Each row was made from one small tree. The marks that hang from a mark follow it in brackets, in alphabetical order. Every link used is in the known rows. Write each row's tree.
Known rows:
tomiv(gako peged(dagin)): [-1.076 -0.407  1.517 -0.813  1.589 -2.959 -0.643  1.300  0.301  2.777
  1.755 -0.596  2.530  0.229 -1.059 -0.045  2.222 -0.250]
gako(tomiv(noluk(lemes(neminef)) peged(dagin))): [-0.765  0.327  1.028  2.238 -2.546 -1.070  1.707 -0.764  2.058 -1.396
  0.967 -1.260 -0.590  0.115 -0.952 -1.663 -1.992 -0.266]
gako(dagin(lote peged) tomiv(noluk(lemes))): [-2.185  2.200 -0.883  1.803 -0.299 -0.559  0.186  3.509  0.937  1.302
 -0.992 -1.194  1.677 -1.377 -0.798 -0.963 -0.711 -1.692]
lemes(gako(dagin tomiv) neminef): [ 1.303 -1.320  0.038 -1.755  0.498  0.572  0.750 -1.339 -1.221 -2.004
 -0.101  2.032  1.882 -0.324  1.783  2.820  0.593  1.196]
lemes(gako(dagin(lote) tomiv(noluk peged)) neminef): [-0.364  0.442  0.851  0.568  0.950 -0.841 -0.130  0.380  1.837 -0.526
 -2.634  0.158 -0.030 -0.020 -0.008  0.183  0.112  0.042]
gako(dagin(peged) tomiv): [-1.092  0.098 -0.444  0.606  1.078 -1.079  1.730  2.849 -1.456  0.907
  1.699  0.025  6.620 -1.204  0.670  1.959  0.747 -0.403]
lemes(gako(tomiv(noluk peged)) neminef): [ 1.184 -0.515  1.246  0.173 -2.535  0.334  2.097 -2.742  1.127 -3.448
 -1.015  0.084 -2.187  0.792  0.025 -0.123 -0.724 -0.488]
tomiv(peged(dagin)): [ 0.292 -1.655  0.181  0.525  2.218 -2.860 -0.286  0.645 -0.505  1.788
  3.119  0.457  7.050  0.700  0.850  1.664  2.390  0.377]
tomiv(noluk peged): [ 0.811 -0.680  0.278  1.375 -0.396 -0.478  1.005 -1.243  0.099 -0.360
  1.351 -0.826  0.414  1.500  0.549 -0.340 -0.163  0.085]
tomiv(noluk): [ 2.473 -1.365 -0.950 -1.201 -1.306  0.705  0.857 -1.876 -1.972 -2.162
  2.902  1.134  0.712  1.158  2.721  1.861  0.126  0.643]
gako(dagin): [ 1.687 -2.025 -1.655 -1.678  3.497  0.066 -0.756  0.475 -3.592  1.206
  3.031  2.404  6.507  0.045  3.219  4.195  1.964  2.330]
gako(tomiv): [ 2.213 -1.598 -0.841 -0.586 -0.980  0.631  1.186 -0.271 -2.103 -2.218
  3.785  1.603  3.367  0.295  1.455  2.232  0.776 -0.198]
lemes(gako(dagin(lote) tomiv(noluk peged))): [-3.060  1.055  0.221  0.154  2.645  0.101 -1.563  2.741  1.717  1.354
 -1.839 -0.698 -1.314 -0.817 -1.715 -1.518  0.475 -1.315]
gako(tomiv(noluk peged)): [-0.273 -0.049  0.702  1.993 -1.505 -0.174  1.836  0.021  0.922 -1.452
  1.703 -1.123 -0.400  0.627 -0.734 -1.137 -1.098 -0.809]
lemes(gako(dagin tomiv(noluk)) neminef): [ 0.397 -0.492  0.470 -1.392 -0.368  0.701  1.181 -1.488 -0.138 -2.561
 -0.853  1.126 -0.834 -0.318  1.441  1.505 -0.697  1.111]
lemes(gako(dagin(lote) tomiv(noluk)) neminef): [ 0.714 -0.004  0.097 -1.053  0.334 -0.064 -0.211 -0.022  0.532 -1.674
 -1.627  1.446  0.133 -0.290  1.357  1.576  0.289  0.371]
tomiv(gako(dagin(lote peged)) noluk(lemes(neminef))): [ 0.158  1.949  0.068 -0.714 -2.048 -0.426  0.003  0.038  0.262  0.949
 -2.472 -0.821 -2.815 -0.298 -0.011 -0.688 -0.536 -0.385]
sabin(neminef): [ 5.943 -3.189 -1.116 -2.094 -0.135  0.608  1.044 -0.475 -5.112 -2.398
  3.899  4.114  5.823 -0.795  3.607  3.810  1.658  2.511]
fatonus(neminef): [ 4.611 -2.958 -1.500 -3.775 -0.284  1.924  0.702 -0.977 -6.010 -1.991
  4.713  3.364  4.053  0.715  2.148  5.590  1.170  2.790]

Which tree is each row?
[-2.257  1.386  1.842  0.067  0.953 -3.568 -1.331  2.482  2.646  2.779
 -0.162 -1.698 -0.891  0.309 -1.680 -2.067  1.196 -1.179] -> tomiv(gako noluk peged(dagin(lote)))
[-2.533  1.049  0.112  0.922  0.258 -0.954 -2.118  0.628  2.695  1.644
 -1.303 -1.555 -2.239  0.010 -2.032 -3.115  0.068 -1.677] -> tomiv(noluk(lemes(gako)) peged(dagin(lote)))
[-1.346 -0.462  0.164  1.579  3.074 -0.781  0.385  2.358 -0.349  1.832
  1.586 -0.139  4.528 -0.567 -0.295  0.816  0.296  0.830] -> gako(dagin tomiv(peged))
[ 0.599 -0.383  0.480  0.222  1.800 -0.916 -0.581  0.545  0.756  0.004
 -1.839  1.133  2.740  0.001  0.300  1.501  1.421  0.120] -> lemes(gako(dagin(lote) tomiv(peged)) neminef)
[-2.557  0.648  0.693 -0.128  0.553 -0.806 -0.902  1.764  2.191 -0.023
 -0.457 -0.743 -1.208 -0.403 -1.797 -1.842  0.749 -2.306] -> lemes(gako(tomiv(noluk peged(dagin(lote)))))
[ 0.772 -0.725 -1.596 -1.638 -2.293  3.736 -0.617 -2.341 -1.593 -2.147
  0.766  0.891 -3.469 -0.329 -0.722 -0.673 -0.340 -1.360] -> noluk(lemes(gako(tomiv)))
[ 4.038 -1.874 -1.657 -2.111 -2.914  2.983 -0.058 -5.073 -2.525 -3.065
  0.341  2.270 -1.321  0.829  1.797  1.799  0.285  0.425] -> noluk(lemes(gako neminef))
[-0.072 -0.359 -1.037 -0.315 -1.810  3.128 -0.521 -1.974 -0.539 -1.230
 -0.033 -0.141 -3.609 -0.176 -1.796 -1.785 -0.468 -1.677] -> noluk(lemes(gako(tomiv(peged))))
[ 0.216  0.512 -0.342 -1.835  1.925 -1.677 -1.087  2.915 -1.712  3.023
  0.201  0.627  4.115 -0.459  0.588  1.940  3.076 -0.721] -> tomiv(gako(dagin(lote peged)))
[ 0.875 -0.091  0.281  1.092 -2.845  1.444  0.773 -3.948  1.020 -1.764
 -1.686 -1.085 -4.774  1.216 -0.629 -2.022 -1.683 -0.250] -> tomiv(noluk(lemes(gako neminef)) peged)
[ 1.636 -0.072 -1.258 -1.189 -1.385  1.788 -1.007 -2.316 -0.438 -1.586
 -1.287  0.984 -2.935  0.334  1.422  0.365 -0.654  0.532] -> tomiv(noluk(lemes(gako(dagin(lote)) neminef)))
[-0.631  1.741  0.995  1.051 -0.213 -0.554 -1.101 -0.070  1.912  2.226
 -3.074 -1.615 -4.494  0.308 -1.552 -2.399 -1.045  0.484] -> tomiv(gako(dagin(lote)) noluk(lemes(neminef)) peged)
[-2.337  1.051  1.602  0.092  1.644 -0.930 -0.132  1.080  0.874  2.659
 -0.803 -1.997 -3.008  0.063 -1.352 -1.863 -0.478  0.637] -> tomiv(gako(dagin) noluk peged)
[-0.227  0.207  0.238  1.145 -1.092  1.240  0.278 -2.884  1.035 -0.451
 -2.191 -1.205 -3.959  0.663 -0.636 -1.861 -1.789  0.500] -> tomiv(noluk(lemes(gako(dagin) neminef)) peged)
[-0.039  0.633 -0.005  1.404 -0.488  0.582 -0.803 -1.694  1.591  0.246
 -2.800 -0.902 -3.177  0.698 -0.665 -1.803 -0.990 -0.075] -> tomiv(noluk(lemes(gako(dagin(lote)) neminef)) peged)
[-2.510  1.547 -0.391  1.321 -1.245  0.395  1.906  1.697  0.078  0.154
 -0.038 -1.575  0.401 -1.460 -0.677 -1.043 -1.968 -0.815] -> gako(dagin(peged) tomiv(noluk(lemes)))
[-1.421  0.671  0.503  2.538 -0.162  0.246  1.213  0.059  1.230  0.089
 -0.533 -1.282 -1.000 -0.423 -0.813 -1.325 -2.606  1.188] -> gako(dagin tomiv(noluk(lemes(neminef)) peged))
[-2.216  1.180  0.257  2.389  2.884 -1.612 -0.785  4.004  1.865  2.240
 -0.335 -0.928  2.317 -0.469 -0.863 -0.736 -0.076 -0.136] -> gako(dagin(lote) tomiv(noluk peged))
[-2.323  2.128  0.598  0.813  0.869  0.035 -2.046  1.412  1.821  3.445
 -2.580 -2.221 -5.343 -0.194 -2.610 -3.517 -0.802 -0.382] -> tomiv(gako(dagin(lote)) noluk(lemes) peged)
[-0.701  1.506 -0.647 -1.717  0.015  1.218 -2.190  0.755 -0.238  1.687
 -1.101 -0.282 -5.075 -0.525 -0.433 -1.309 -0.533  0.205] -> tomiv(gako(dagin(lote)) noluk(lemes))
